Each row comes from the steps of one walk. Every step used is in the known rows, and no mark comes twice. Write the walk behind each row, first mark first.
Known rows
U-W-G-A-X-R: [  6.2   0.7  -3.6  14.0   7.9  23.5   6.2   5.9   1.9  -7.0  -3.5 -15.5
  -1.1   1.8  -4.4 -27.8 -25.5  -5.4  -8.8  17.7]
U-W: [ -7.9  24.8  28.7  10.8  16.8  22.3   8.6  -8.6 -10.4 -11.1  -6.6   4.1
  10.1 -14.7   0.9  -8.8 -29.2  17.6 -21.1  27.9]
G-U-W-A-X-R: [  6.0   8.3 -17.8 -11.0   3.7  26.1   2.0  -5.6 -11.3  -8.6   1.4  -4.1
 -25.2   0.1   3.7 -17.3   1.7  -5.9  -8.7  20.7]
R-X-U-G: [-42.0  38.7  -1.2 -11.5  -7.3 -22.6  23.6  -1.8  14.4 -10.1 -12.2   1.2
   7.1  -0.7   8.8  -1.7   6.0  10.7  -3.0 -13.9]
R-X-A: [-38.5  43.1 -21.4   6.4  -5.2  -3.6   0.4   5.8  12.2  -6.9   1.1  13.9
  -0.5 -18.0   5.2   0.7  12.7 -11.2  23.4 -26.1]
U-W-G: [ -0.5   2.7  22.8   9.1  13.4  21.3   1.5  -6.2  -7.2 -17.6 -12.5 -15.6
  19.8  -5.6   1.7 -16.0 -30.5  11.0  -4.3   9.3]
X-A-G-U-W: [-13.3  18.2  -9.0 -17.0  15.5  19.8 -12.8   0.0 -10.4  -0.5  20.0  -6.7
 -29.7  15.5  -2.9 -36.5  12.0  -0.3 -13.1  12.4]
G-A-X-R: [ -4.0  37.0 -31.0  18.8   0.5   4.2  13.9  15.1  15.5  11.0  11.0  -3.2
 -17.5   0.3 -11.9   4.0  -1.7 -22.0 -23.9  32.4]
X-U-G: [-34.0  42.9  22.1  -4.1   3.1 -24.6  26.0  -2.5  14.5  -5.4 -10.8  -5.9
   0.0  17.2  10.9   4.0  -7.6  19.5 -40.1  10.0]
R-X-U-G-A: [-39.9  32.7  -0.6 -10.2  -5.8 -15.0  23.8   8.9  15.6  -9.2 -11.6  -7.8
  -5.9  -4.3   8.3  -3.2   2.1  -3.7  -7.6  -5.4]
R-X: [-27.4  39.2 -13.9   0.6  -4.5  -4.5   8.2  -2.9   4.7  -9.2  -6.3   2.7
  19.2 -20.2  -4.0   9.7   6.0  -0.5  15.4  -8.7]
W-G-A: [ -2.6   7.4  -1.3   9.4   3.4   9.9  -2.7  17.0   7.1 -11.2 -11.6 -41.7
   6.0  -2.1  -5.0   7.7 -14.8 -24.7  -3.9   7.2]
X-R: [-20.9  69.2 -25.4  11.7  -8.4 -17.5   6.9   2.4  13.4  -1.5  -4.0   3.3
  14.7  12.8 -13.1  -8.7   1.1  18.7 -22.2  -1.6]
R-X-U: [-35.5  45.6 -17.8  -6.3 -14.1 -20.0   8.8   1.3  12.4  -5.1  -5.5   7.2
   2.2  -5.3  10.7   6.6  13.6   5.7   3.5 -21.2]
W-U-G-A-X: [-13.4   3.3  25.7  22.9  -6.4  -4.0  16.3   3.0   3.1 -12.8 -11.3 -20.8
  -4.5  -3.4  13.6   9.1   8.5 -17.2 -25.4  27.3]
R-X-U-W-A: [-29.4  26.0  -5.9  -3.7  -6.2  -6.3   5.6   2.4  10.0  -7.5  -7.6  14.5
  -2.6  -5.1  16.7 -13.0  -0.6  -1.4  10.6 -21.8]
W-G-A-X-R: [  2.2  10.1 -31.6  14.3  -3.0   2.2   3.1  14.9  16.1   0.2   0.1 -28.4
   1.1   9.5  -9.9  -1.9  -4.4 -24.9  -1.7   7.1]
X-A-W-G: [-10.2  35.3  -9.4  16.2   6.4   2.1 -33.7  -1.8   6.6   8.3  15.2  -3.3
  -9.5  10.8   6.9 -16.6  -2.0  -7.1  -0.7  -6.9]
R-X-U-W: [-30.4  33.4  -2.8  -6.2  -7.8  -4.9  10.3  -2.7   4.7  -8.6  -7.0  11.9
  -0.6 -10.1  14.5 -10.6  -0.1  13.4   1.1 -14.0]

Write each row's walk
[  2.8  27.1  11.8  21.2  -3.5  11.1 -27.8   7.0  -6.3   5.8   3.7 -22.2
 -22.3  -6.6   7.6  -2.4  -1.0 -20.3 -32.1  35.6]
G-A-W-U
[-33.2  32.4  -4.4   9.6  -9.0  -8.2 -14.8  -5.5   5.3  -4.5   1.6   6.6
  -5.3  -6.7  14.7 -20.2  19.1  -5.6  14.2 -18.6]
R-X-A-W-U-G
[-17.4  25.7  -2.0   6.0   5.2 -19.3  31.1 -11.2  16.3   9.7  10.3  10.8
  -4.7  14.9   8.1  12.6   2.0   6.8 -28.6  25.4]
A-X-U-G
[  1.9   3.8 -10.7 -15.0  -3.2  11.5  -7.4  -1.8  -8.9 -20.4 -12.6 -45.4
   3.7   0.1   1.1   9.0   4.9  -6.1   1.8  -0.4]
W-G-U
[  7.9  26.5  -2.7   8.1   7.1   1.7 -32.6 -15.0  -4.8   8.0   7.2 -20.1
  14.9  12.1  -3.8 -11.5 -10.7   6.3  -9.5  13.4]
A-W-G
[ -1.2  17.6 -15.8 -33.8  12.0   8.8  -7.8  -8.4 -18.8   0.8  15.4 -29.6
  -7.3  22.5 -18.5 -19.0  19.7   7.8 -23.0  31.1]
A-G-U
[ -3.6  15.2 -15.7  21.4   9.8  -3.6   4.8  -1.9  15.5  10.3  10.8  14.7
   5.4   4.9   0.5  19.0  -0.9 -30.4   7.1  11.7]
W-A-X
[ -2.5   8.1 -16.5 -20.0  13.3   4.0 -13.1   0.6  -4.2   2.5  10.8 -19.2
  -6.2  26.7 -10.2 -15.4  13.7 -20.7  -2.8  12.3]
W-A-G-U
[  1.1  13.9  12.6 -17.2   9.1  34.6   3.8 -10.0 -25.8 -19.5  -7.9 -18.6
 -18.6 -19.2   5.6  -4.4  -7.7  10.5 -22.1  32.5]
G-U-W
[-14.6  20.4  11.2  -5.6   9.1  -5.4  -1.0   1.2   5.8   4.3   5.8   6.2
 -11.9  30.2  11.0 -28.6  -9.2   7.7 -26.1   4.6]
X-U-W-A-G
[ -5.1  27.6 -15.2   1.0   3.1  10.8 -37.1  -3.2  -2.6   3.4  14.0 -14.7
 -25.2   8.4   9.6 -17.1   7.2  -9.8  -1.8  -3.7]
X-A-W-G-U
[-22.6  38.9  21.8  -2.6   6.7 -13.0   9.4   4.0  11.6   4.8  -1.6 -15.0
 -21.7  17.5   9.9  -9.9 -14.1   5.6 -50.5  28.8]
X-U-G-A-W
[ 14.4  16.6  -9.7 -10.9   3.1  13.2 -36.3 -16.0 -16.4   1.6   6.7 -33.8
  -4.2   9.0  -0.6 -11.6   0.3   3.2 -10.5  18.5]
A-W-G-U
[-24.0  37.7 -13.1   1.8  13.9  -4.0 -10.1   4.1   7.1   8.9  22.5   2.9
  -8.7  22.1  -9.0 -22.0  11.5  -3.1 -11.2   1.9]
X-A-G
[  0.4   0.8 -17.5   8.9  -1.8   0.2   3.2  13.9  15.4   1.1   1.9 -29.2
  -9.9   9.3   3.9   9.7  -4.7 -27.1  -6.9   8.1]
W-G-A-X-U
[ -5.1  29.1  28.8  16.7  -2.2  -7.5 -21.2 -19.6  -9.4   1.1  -0.5 -12.9
   6.2   9.2  11.1 -12.6   3.4  13.2 -30.4  26.6]
A-W-U-G
[-25.1  16.4 -23.7 -21.7   4.1  14.9  -7.5  -0.7  -6.9  -6.7  11.8   0.2
 -17.0  -2.4  -1.5 -36.2  19.8  -4.0  18.4 -11.1]
R-X-A-G-U-W
[  8.9  -5.1  -1.3 -11.7  11.3  33.9   2.7  -8.8 -17.0  -9.8   1.4  -6.5
 -24.8 -10.5   8.9  -4.1  -3.0 -12.3  -6.6  29.5]
G-U-W-A-X
[-29.2  26.3 -35.4 -21.3  -1.3   3.0  -8.0   2.1  -1.1  -3.3  13.8  -3.7
 -15.1   1.0  -4.2 -22.8  30.7 -10.1  20.2 -16.9]
R-X-A-G-U
[-17.6  27.6  17.3   5.6   4.2  -3.4   3.7   2.7   9.3  -1.8  -5.0  11.3
 -12.6  11.5  20.9  -9.7 -16.3   4.9 -23.4   0.2]
X-U-W-A
[-10.1  20.8 -18.9  15.7   1.8 -16.0   5.2   1.6  21.9  14.2  11.6  18.1
  -8.6  17.1  12.1  16.6   5.1 -25.4  -2.7   1.9]
W-A-X-U
[ -7.2  25.1 -12.9  12.7   2.5   2.2  14.4  13.8  14.3  13.0  12.7  -4.1
 -31.0  -1.5   5.5  17.3  -2.0 -25.5 -30.8  34.2]
G-A-X-U
[-12.0  27.7  31.1   4.7  22.9   8.5  10.1  -0.5   0.3   0.5  -2.9 -24.6
  -4.1   0.9  -8.5 -11.4 -27.1  -4.4 -40.5  50.6]
U-G-A-W
[ -9.0  18.2  -8.7  -1.5  16.8  -7.2  -9.4   2.3   7.1   8.8  11.9  -5.6
  12.4  30.5 -14.3 -15.5   3.1 -17.6  -2.0   8.4]
W-A-G
[-23.4  14.5  -6.5  -6.6  -8.5   3.0   5.1  10.5   7.9 -12.2 -11.1  -9.5
  -8.0  -7.6  13.2 -15.5  -4.3  -5.2   7.5 -17.0]
R-X-U-W-G-A
[  4.8  -3.0 -14.8  14.1   5.0  10.4   3.0  11.2  10.1  -1.7   1.3 -31.6
   1.4  -0.1  -5.2  11.6  -8.6 -31.0   0.9  16.6]
W-G-A-X
